Each row comes from the steps of one walk. Every step used is in the known rows, and no mark comes twice. Write the walk behind each row, first mark first.
Known rows:
kivevid zifiguz gatun gata: [ -7.7 -23.9 -26.7  26.1  -7.7 -26.6  34.5  -6.9  13.7  21.8  31.0   9.1
 -16.8  -6.6  61.1 -15.9  12.1 -13.5 -19.7]
zifiguz gatun: [ -9.3  14.1  -5.4  11.7   3.5  -8.2  13.6 -27.1  15.8   4.3   6.1 -21.0
 -12.0  -6.5   6.7  -7.1 -11.7 -22.8 -14.5]
gatun gata: [ -5.2 -27.7  -7.5  -6.7 -10.5 -19.9   4.2  27.0   6.9  11.6  -9.3   6.2
 -12.3  -2.1  24.9 -11.2  24.1   8.2 -14.6]
zifiguz zego gatun: [ -1.9   9.3 -13.0 -11.9  -4.8 -19.1   7.5 -47.4  27.0  19.2 -30.6  20.0
 -24.8   0.4  -8.5  -5.2  16.0 -34.4 -13.0]
gata gatun kivevid zifiguz zego nodinar: [-12.3 -25.6 -43.9 -10.7 -35.7 -23.4  37.4 -35.0  21.9  15.5  38.8  40.4
 -24.0 -13.1  36.2  33.8  45.9 -62.9 -11.0]
zifiguz zego: [ -0.8   2.3   3.2   4.4   6.0 -17.1  -2.1  -6.6  20.8  -7.0 -20.0   5.9
  -6.5  28.9   1.9   0.6  17.2 -31.7   6.7]
gata zego nodinar: [-11.6   7.4  -0.2 -29.6 -31.6   7.4 -27.1 -38.2  21.2  -8.1   2.7  30.8
   4.7 -14.1 -34.9  17.3   0.7  -2.7  -4.8]
kivevid zifiguz gatun: [ -1.0   5.7 -21.7  35.1   0.3  -3.7  29.7 -34.3   9.4   9.3  38.6   4.4
  -3.0  -4.4  37.6  -7.6 -13.1 -21.0  -5.6]
gatun kivevid zifiguz zego: [ -0.9 -23.8 -15.9  22.6   4.1 -25.5  27.1  -1.5   0.8  11.8  37.0  35.5
   2.6  26.8  39.7  15.5  38.6 -39.5  12.0]
zego gatun gata nodinar: [-27.8 -21.0 -37.7 -13.0 -34.3  -9.4  -0.7  -9.5   8.0  32.4   1.0  13.8
 -30.7 -48.8  17.9 -34.3  32.3 -11.9 -36.5]
kivevid gata gatun: [ 18.4  -8.3 -18.6 -26.6 -29.9 -21.1  -2.4 -11.9  41.4   6.2  45.0 -13.7
 -17.8 -19.0  22.8   1.8  17.4 -28.8 -34.5]
gata gatun kivevid zifiguz zego: [  9.3 -15.0 -36.6  -0.8 -22.8 -31.0  33.7 -16.4  23.1  18.6  29.6  12.4
 -13.2   7.2  49.8  16.8  49.7 -55.8  -6.1]
gatun gata zego: [  2.7 -11.6   0.1 -27.2 -30.6 -23.4 -24.6  11.2  28.6   6.1 -12.0   8.4
   3.9   7.8   1.7  -8.1  26.4  14.5 -13.4]
zifiguz gatun kivevid gata zego nodinar: [-19.8 -11.1  -9.0 -20.5 -32.9 -32.2  -7.3 -53.8  44.4  11.3  80.8  21.8
 -14.2 -26.1  -3.4  22.9  17.0 -50.0 -40.6]
gatun kivevid zifiguz: [ -2.0 -24.6 -21.7  18.1  -1.3 -11.3  30.1   5.8 -20.5  18.8  54.4  27.0
   6.5  -1.3  39.9  16.8  20.7  -8.6   5.0]
gata gatun kivevid zifiguz: [  9.8 -17.0 -40.9  -7.3 -30.3 -16.1  37.4  -8.3   4.0  23.5  48.4   4.2
  -6.9 -19.4  48.4  18.9  31.2 -24.4 -12.3]
zego gatun: [ -3.2   8.9 -17.0 -14.9 -10.9  -4.3  11.3 -40.1   8.3  27.4 -11.8  13.2
 -17.4 -28.3  -8.0  -7.0  -1.7  -5.0 -20.2]
kivevid gata: [  7.2 -16.9   1.5  -2.3  -2.9 -15.1 -10.3   1.0  18.7   0.4  49.5   6.8
  -5.5  -1.5  17.4  -2.7   8.1 -12.2 -14.2]
kivevid gata zifiguz zego: [ 10.6 -10.1   8.3   9.4  -7.7 -24.6 -14.2  14.2  31.0 -20.3  50.2  12.7
   5.3  34.6  12.2 -10.9  24.3 -37.1  18.7]
zifiguz gatun kivevid gata: [ -8.9 -18.3  -7.4   4.9  -0.8 -39.4  20.0 -12.4  22.0  17.3  79.5 -10.2
 -20.6 -13.8  34.1   6.3  16.9 -46.3 -34.0]
gata kivevid zifiguz: [ 21.0 -21.0 -30.4  36.0 -16.5   6.5   5.8  -8.1   6.5   8.3  63.1  11.7
  28.3 -24.0  24.4  16.6  17.7  -8.0   7.6]

Write each row's walk:
[  6.4 -38.6 -20.4   7.9 -22.7 -19.1  -3.7  28.4  17.8  16.3  22.5  -7.3
   6.3 -30.4  20.1   2.5  42.3  -2.9 -15.8]  gatun gata kivevid
[ -1.5 -32.8  -2.5  -5.9  -3.1 -30.8   3.5  13.5   5.1  13.1  72.9  10.4
  -6.4  -6.5  26.1  12.2  29.6 -23.7 -20.0]  gatun kivevid gata
[ -3.3 -21.7  -0.4   5.9 -17.1 -29.1   1.7  39.1  17.8  -6.8  -9.4   8.4
  -4.1  33.5  22.1 -19.8  40.8 -17.7  20.9]  gatun gata zifiguz zego
[-25.2 -31.8  -6.3  -3.3 -26.0 -19.2   3.3  18.9  17.5  -9.5  -2.6  38.4
 -11.6   9.8   8.7  -6.5  38.2 -25.9  15.6]  gatun gata zifiguz zego nodinar
[ -5.3 -15.3 -36.8   2.9 -13.6 -13.6  41.2 -33.0 -13.4  45.2  45.6  39.0
  -9.5 -30.4  27.8   9.3  20.4 -11.1 -14.2]  zego gatun kivevid zifiguz
[-17.2  -2.1  -9.8   9.2   4.5 -22.3  29.2 -15.7   2.9  17.7  28.7 -18.7
 -14.3 -12.1  16.1   8.0   9.2 -33.9 -17.9]  zifiguz gatun kivevid
[-11.6  -4.9 -15.7 -14.2  -2.4 -34.7  24.3 -36.2  15.1  34.1  -7.2  22.0
 -27.0  -4.9   1.2   6.6  35.8 -46.6 -17.0]  zifiguz zego gatun kivevid
[  1.5 -25.6   3.6   7.0  -8.4 -38.9   0.8  26.5  18.3  -6.1  70.0  13.1
   3.0  28.9  23.2   5.0  48.4 -48.9  16.1]  gatun kivevid gata zifiguz zego
[-19.1 -35.9  -2.6  -0.3 -20.5 -28.0   4.4   4.0  17.2  -8.3  78.5  41.5
  -6.0   5.8   9.6  17.9  44.9 -56.7  10.0]  gatun kivevid gata zifiguz zego nodinar
[  2.0   7.5   7.4  12.2  -4.1  -7.8  -5.7  11.5  12.0 -19.9  -2.2   2.2
   8.9  35.6  -2.7  -8.8  18.3 -26.8  34.8]  gata zifiguz zego
[  2.1 -27.3  -1.4   1.8 -13.7 -24.0   4.3  32.4  -2.3   0.5  89.7   6.3
   9.2  -0.8  20.5   5.2  30.1 -18.5   7.5]  gatun kivevid gata zifiguz
[ -0.8 -27.2 -34.8   4.0 -17.7 -38.1  27.8 -27.0  26.2  37.0  -3.2  50.2
 -26.9   1.4  44.8 -15.0  39.1 -25.6 -16.8]  kivevid zifiguz zego gatun gata
[-22.8  -8.3  -1.8  -3.4  -3.1  -6.7  -1.0 -28.1  18.9  -9.2 -11.8  36.7
 -15.1   4.1 -12.1  13.2  15.0 -39.2   1.1]  zifiguz zego nodinar
[ -3.1 -24.1 -19.1 -19.4 -13.5 -33.9  17.8 -27.3  14.2  39.9  63.3  24.0
 -23.9 -34.9  14.2   6.6  28.2 -27.9 -38.9]  zego gatun kivevid gata
[-28.5 -20.1 -31.8  -8.8 -25.5 -24.0  -4.5 -15.7  28.1  26.5 -16.0  21.2
 -37.7 -20.4  17.2 -34.6  47.9 -41.0 -28.4]  zifiguz zego gatun gata nodinar
[  3.4   3.1  -1.7  18.3  -8.4 -17.6   3.5  -8.1  25.8  -9.3  74.3 -16.2
  -3.3  -3.6  19.2 -17.4  -2.9 -30.8  -3.0]  kivevid gata zifiguz gatun
[-17.1  -3.3  -0.6   4.6 -15.9   0.8   0.7 -10.3   9.9 -22.1   4.3  32.7
  -0.2  11.3 -15.8   4.8  16.5 -33.8  29.2]  gata zifiguz zego nodinar
[ 15.0 -45.9 -32.8  33.8 -18.7 -31.6   7.9  13.0  31.7  16.4  37.1  24.7
   9.9   1.4  52.0   4.7  59.1 -30.5   0.6]  gatun gata kivevid zifiguz zego
